Each row comes from the steps of one walk. Every step used is in the known rows, and no mark comes twice. Write the walk behind each row, first mark first.
In the rows, 128 means zero.
Known rows
varan > podu: 167,123,155,139,113,123,121,117,132,132,136,141,125,128,129,124,133,134,125,129,135,129,141,115,121,129,136,125,151,128,132,117,129
pepep > pilon > vure: 95,134,143,123,132,118,131,130,122,110,123,113,123,152,133,139,124,83,113,136,126,131,137,127,113,128,92,112,130,125,109,117,125
pepep > zeru > zitor > pilon > vosod > varan > podu: 63,141,184,180,139,93,157,109,154,142,138,162,125,145,135,135,111,140,119,127,117,131,133,119,82,116,104,107,138,126,136,145,131
zeru > pepep: 121,133,133,136,101,120,141,135,116,125,124,121,121,144,128,124,134,144,133,122,113,127,126,120,122,123,137,124,132,128,129,138,121
pepep > zeru > vure: 111,128,165,145,112,120,125,143,130,124,132,129,115,163,129,124,110,129,125,125,114,123,134,118,119,132,105,98,127,133,119,133,126
zitor > pilon > vosod > varan: 41,140,114,150,141,111,154,111,141,136,124,142,137,123,136,139,128,124,117,129,123,133,123,142,96,124,110,111,115,111,145,134,138
podu > pilon > pepep > zeru: 102,129,136,129,127,142,127,130,145,130,117,88,184,137,121,117,117,122,123,120,102,124,105,121,108,117,64,103,139,109,103,139,86
ralud > varan > podu > pilon > vosod: 137,132,92,150,164,135,136,107,154,141,131,120,137,127,145,109,132,104,124,132,98,127,149,121,128,116,98,123,132,87,124,138,115
zitor > zeru: 106,131,137,136,116,128,128,129,122,126,125,124,122,116,122,131,107,104,122,124,115,145,114,104,120,132,146,113,112,116,135,134,135
vure > pilon > vosod > varan: 52,133,125,147,131,127,132,113,156,127,122,149,142,131,134,140,130,121,117,117,155,111,130,139,102,127,84,103,113,112,139,142,143
podu > varan > ralud: 125,124,124,132,119,125,81,121,135,151,121,140,160,97,137,136,117,160,124,116,132,121,121,137,139,122,133,116,119,116,117,128,153
zeru > vure: 115,131,159,129,106,124,152,142,110,126,129,135,104,156,137,123,126,154,128,125,115,127,138,118,139,138,146,114,132,129,129,130,144
pilon > vosod > varan > ralud: 83,130,132,146,90,88,86,113,147,144,118,140,142,122,148,139,135,187,128,120,144,114,135,142,87,128,141,105,114,107,127,124,153
podu > pilon: 106,131,132,119,167,149,150,124,134,129,129,114,151,123,130,121,122,122,119,126,96,133,116,133,141,122,112,133,136,106,119,142,127
nekez > varan > podu: 158,123,139,141,123,116,85,118,130,135,130,165,150,148,133,120,136,91,129,135,149,128,138,112,106,127,149,131,151,125,152,112,128
nekez > varan > podu > pilon > vosod: 132,130,129,148,160,127,104,110,146,148,126,142,171,162,140,112,138,71,123,132,110,128,129,121,100,126,124,134,148,92,128,135,119
pilon > vure: 120,137,137,118,93,130,137,137,109,115,124,122,136,138,137,128,135,116,129,135,128,123,146,118,115,128,135,118,130,134,118,122,135
vure > pilon > pepep: 85,129,130,129,92,146,155,128,128,122,109,120,160,125,117,128,131,144,126,117,155,125,114,111,125,130,84,99,121,124,133,130,101
vure > pilon > pepep > zeru > zitor: 67,135,171,147,101,133,165,137,136,122,115,127,151,148,115,129,109,154,131,115,140,123,112,103,119,121,68,96,123,138,119,154,92
zitor > zeru > pepep > pilon > vosod > varan > nekez: 81,141,123,157,99,72,93,116,139,116,125,129,124,169,135,135,111,59,98,110,122,147,116,109,62,127,116,84,109,106,131,159,134
zitor > zeru > pepep: 101,136,143,145,89,120,141,136,111,123,121,116,116,131,122,127,112,121,128,119,101,142,112,96,114,126,155,109,116,118,136,146,127
podu > pilon > vosod > varan: 70,137,123,134,159,126,133,114,155,135,127,123,155,134,144,128,132,126,118,122,106,115,124,147,104,120,102,122,134,94,121,148,145
vosod > varan > nekez: 137,131,118,118,101,102,85,119,137,115,137,157,152,134,139,128,129,111,110,121,158,128,140,127,97,125,147,110,132,136,145,137,150
vosod > varan > podu > pilon > pepep: 116,129,163,125,95,126,130,109,141,132,125,127,172,120,138,120,139,164,118,120,129,116,129,116,103,117,110,109,175,106,135,120,131
vosod > varan > podu > pilon: 115,127,163,129,143,131,123,106,149,129,140,144,151,112,141,125,129,143,110,125,120,119,136,129,118,117,123,121,168,106,140,126,150
pilon > pepep > zeru > zitor: 111,136,167,143,92,110,145,141,130,131,118,118,141,157,124,123,118,161,141,121,123,120,117,108,109,119,101,112,136,142,111,144,97
zeru > pepep > pilon > vosod > varan > ralud: 53,132,144,162,103,67,94,113,147,136,113,125,122,152,145,146,128,173,118,117,127,120,125,144,79,123,103,96,118,98,119,129,135

Write each row's walk
142,130,144,146,149,135,141,109,146,143,132,119,145,142,136,115,137,118,120,124,98,129,131,122,112,127,113,128,146,97,108,140,121
varan > podu > pilon > vosod
161,131,59,125,121,115,95,124,132,116,132,141,136,126,139,115,125,81,119,131,143,139,151,116,129,122,135,114,108,129,143,140,119
ralud > varan > nekez
146,125,158,129,150,146,142,113,138,133,136,126,148,123,133,118,128,129,115,127,103,133,129,119,134,123,122,130,159,107,122,131,126
varan > podu > pilon
59,140,161,156,161,122,183,131,130,131,131,139,124,136,120,134,97,134,122,131,97,146,112,118,126,118,105,119,118,137,130,151,109
pepep > zeru > zitor > pilon
63,137,132,157,132,83,118,117,148,127,122,123,112,168,138,140,131,113,117,119,121,118,125,142,84,120,79,109,131,107,123,138,129
zeru > pepep > pilon > vosod > varan
95,131,140,142,141,107,135,129,128,120,123,113,109,158,124,135,122,113,118,124,108,134,117,129,121,122,91,120,134,118,121,133,109
zeru > pepep > pilon
51,149,170,146,128,126,190,140,113,118,125,132,132,148,130,134,104,118,123,139,98,141,130,108,112,118,115,109,118,143,120,144,116
pepep > zeru > zitor > pilon > vure
80,132,118,149,137,141,151,120,143,130,120,131,138,139,124,131,130,108,123,120,139,126,123,128,119,133,84,110,104,114,122,147,117
vure > pilon > vosod
63,145,156,134,107,120,217,133,103,134,113,126,133,133,125,128,123,180,133,127,109,147,108,107,132,124,133,121,129,134,136,143,106
zeru > zitor > pilon > pepep
19,145,160,158,116,84,169,114,130,148,117,156,129,124,148,145,120,214,126,125,118,136,123,134,103,123,158,113,107,114,140,144,152
zeru > zitor > pilon > vosod > varan > ralud
98,128,201,140,81,118,127,125,143,128,130,126,160,153,140,115,121,165,115,117,113,110,135,108,94,121,87,77,175,110,126,126,127
vosod > varan > podu > pilon > pepep > zeru > vure
52,134,171,144,103,147,174,138,110,115,123,141,107,136,123,133,97,119,112,116,120,143,118,90,141,143,127,84,104,113,145,145,143
zitor > zeru > vure > pilon
125,126,134,139,88,119,108,133,138,129,117,103,160,140,119,123,123,128,132,123,133,120,117,116,96,122,78,96,131,131,112,126,89
pilon > pepep > zeru
109,135,173,119,111,134,129,115,132,117,135,138,160,125,150,126,136,129,112,132,119,115,153,119,103,117,130,111,169,112,130,120,157
vosod > varan > podu > pilon > vure
49,138,158,159,103,137,173,135,119,126,118,133,105,156,127,130,106,107,117,113,116,141,120,94,121,147,117,81,92,103,130,155,140
zitor > zeru > vure > pilon > vosod
75,134,146,150,128,109,134,129,122,119,121,107,103,146,119,137,100,92,112,120,98,151,103,105,113,125,109,103,116,107,127,140,116
zitor > zeru > pepep > pilon
66,126,168,151,122,143,148,140,135,115,130,139,124,155,122,130,103,119,115,120,129,125,129,115,128,135,74,82,113,128,127,141,119
pepep > zeru > vure > pilon
141,129,105,128,118,140,142,115,137,133,119,109,159,111,138,106,134,138,128,129,112,126,140,105,137,112,97,111,150,98,134,124,98
ralud > varan > podu > pilon > pepep
41,140,141,165,121,84,118,118,142,126,119,119,107,155,132,143,110,91,111,115,110,134,112,119,77,123,97,93,115,96,129,144,137
zitor > zeru > pepep > pilon > vosod > varan
59,135,156,147,87,121,176,141,114,130,116,113,140,153,121,124,111,146,122,125,107,140,114,105,109,131,86,77,124,127,129,126,96
zitor > pilon > pepep > zeru > vure
111,129,164,139,64,115,132,147,121,127,118,110,134,167,127,118,120,151,132,120,123,120,127,106,106,132,96,83,134,133,114,127,105
pilon > pepep > zeru > vure
93,135,126,159,138,97,136,125,138,131,118,105,108,177,129,132,130,102,122,121,105,131,118,132,102,126,82,116,121,108,107,142,104
zeru > pepep > pilon > vosod
82,125,137,143,97,142,131,130,145,121,113,114,171,133,111,129,115,118,122,117,152,121,111,112,105,125,45,82,116,127,123,135,83
vure > pilon > pepep > zeru
161,125,101,143,128,124,114,114,139,129,135,143,115,111,137,118,129,120,130,136,138,126,159,112,137,118,123,121,135,120,147,115,122
ralud > varan > podu
100,132,158,167,116,78,110,107,152,131,130,136,108,165,140,135,136,119,115,120,130,118,139,129,77,120,88,107,153,108,127,126,130
zeru > pepep > pilon > vosod > varan > podu
74,132,159,129,69,140,180,141,110,120,111,125,134,153,125,124,128,167,126,115,141,124,124,102,134,139,97,85,126,126,134,133,117
zeru > vure > pilon > pepep
98,135,204,142,108,114,140,119,151,132,130,133,165,143,137,120,117,176,123,118,116,113,126,108,98,107,96,105,174,121,122,144,120
vosod > varan > podu > pilon > pepep > zeru > zitor
106,132,131,114,118,144,156,128,127,131,113,94,172,129,128,116,132,146,126,121,104,128,108,121,128,122,101,119,143,108,115,137,103
podu > pilon > pepep
68,142,155,140,94,110,143,137,103,106,116,101,112,157,127,137,108,77,114,127,98,145,122,94,100,125,116,93,118,114,118,134,124
zitor > zeru > pepep > pilon > vure
81,135,167,175,105,80,110,107,146,130,128,131,102,152,133,138,115,96,108,115,117,135,124,105,70,123,104,91,138,97,133,134,137
zitor > zeru > pepep > pilon > vosod > varan > podu
137,134,166,120,116,148,150,121,121,120,133,120,156,135,140,118,135,116,117,134,102,128,147,108,121,124,131,119,161,113,113,124,135
varan > podu > pilon > vure
72,139,135,168,128,97,137,125,131,129,117,100,100,164,123,134,109,79,116,116,92,148,104,108,93,129,97,103,107,96,112,150,112
zitor > zeru > pepep > pilon > vosod
12,142,169,174,123,82,140,116,149,147,121,150,139,131,141,146,103,192,122,125,114,132,119,134,85,118,120,96,103,116,129,147,134
pepep > zeru > zitor > pilon > vosod > varan > ralud
31,135,152,169,91,68,93,113,141,135,110,120,117,139,139,148,107,147,112,112,114,136,111,119,70,126,122,82,103,87,127,136,141
zitor > zeru > pepep > pilon > vosod > varan > ralud
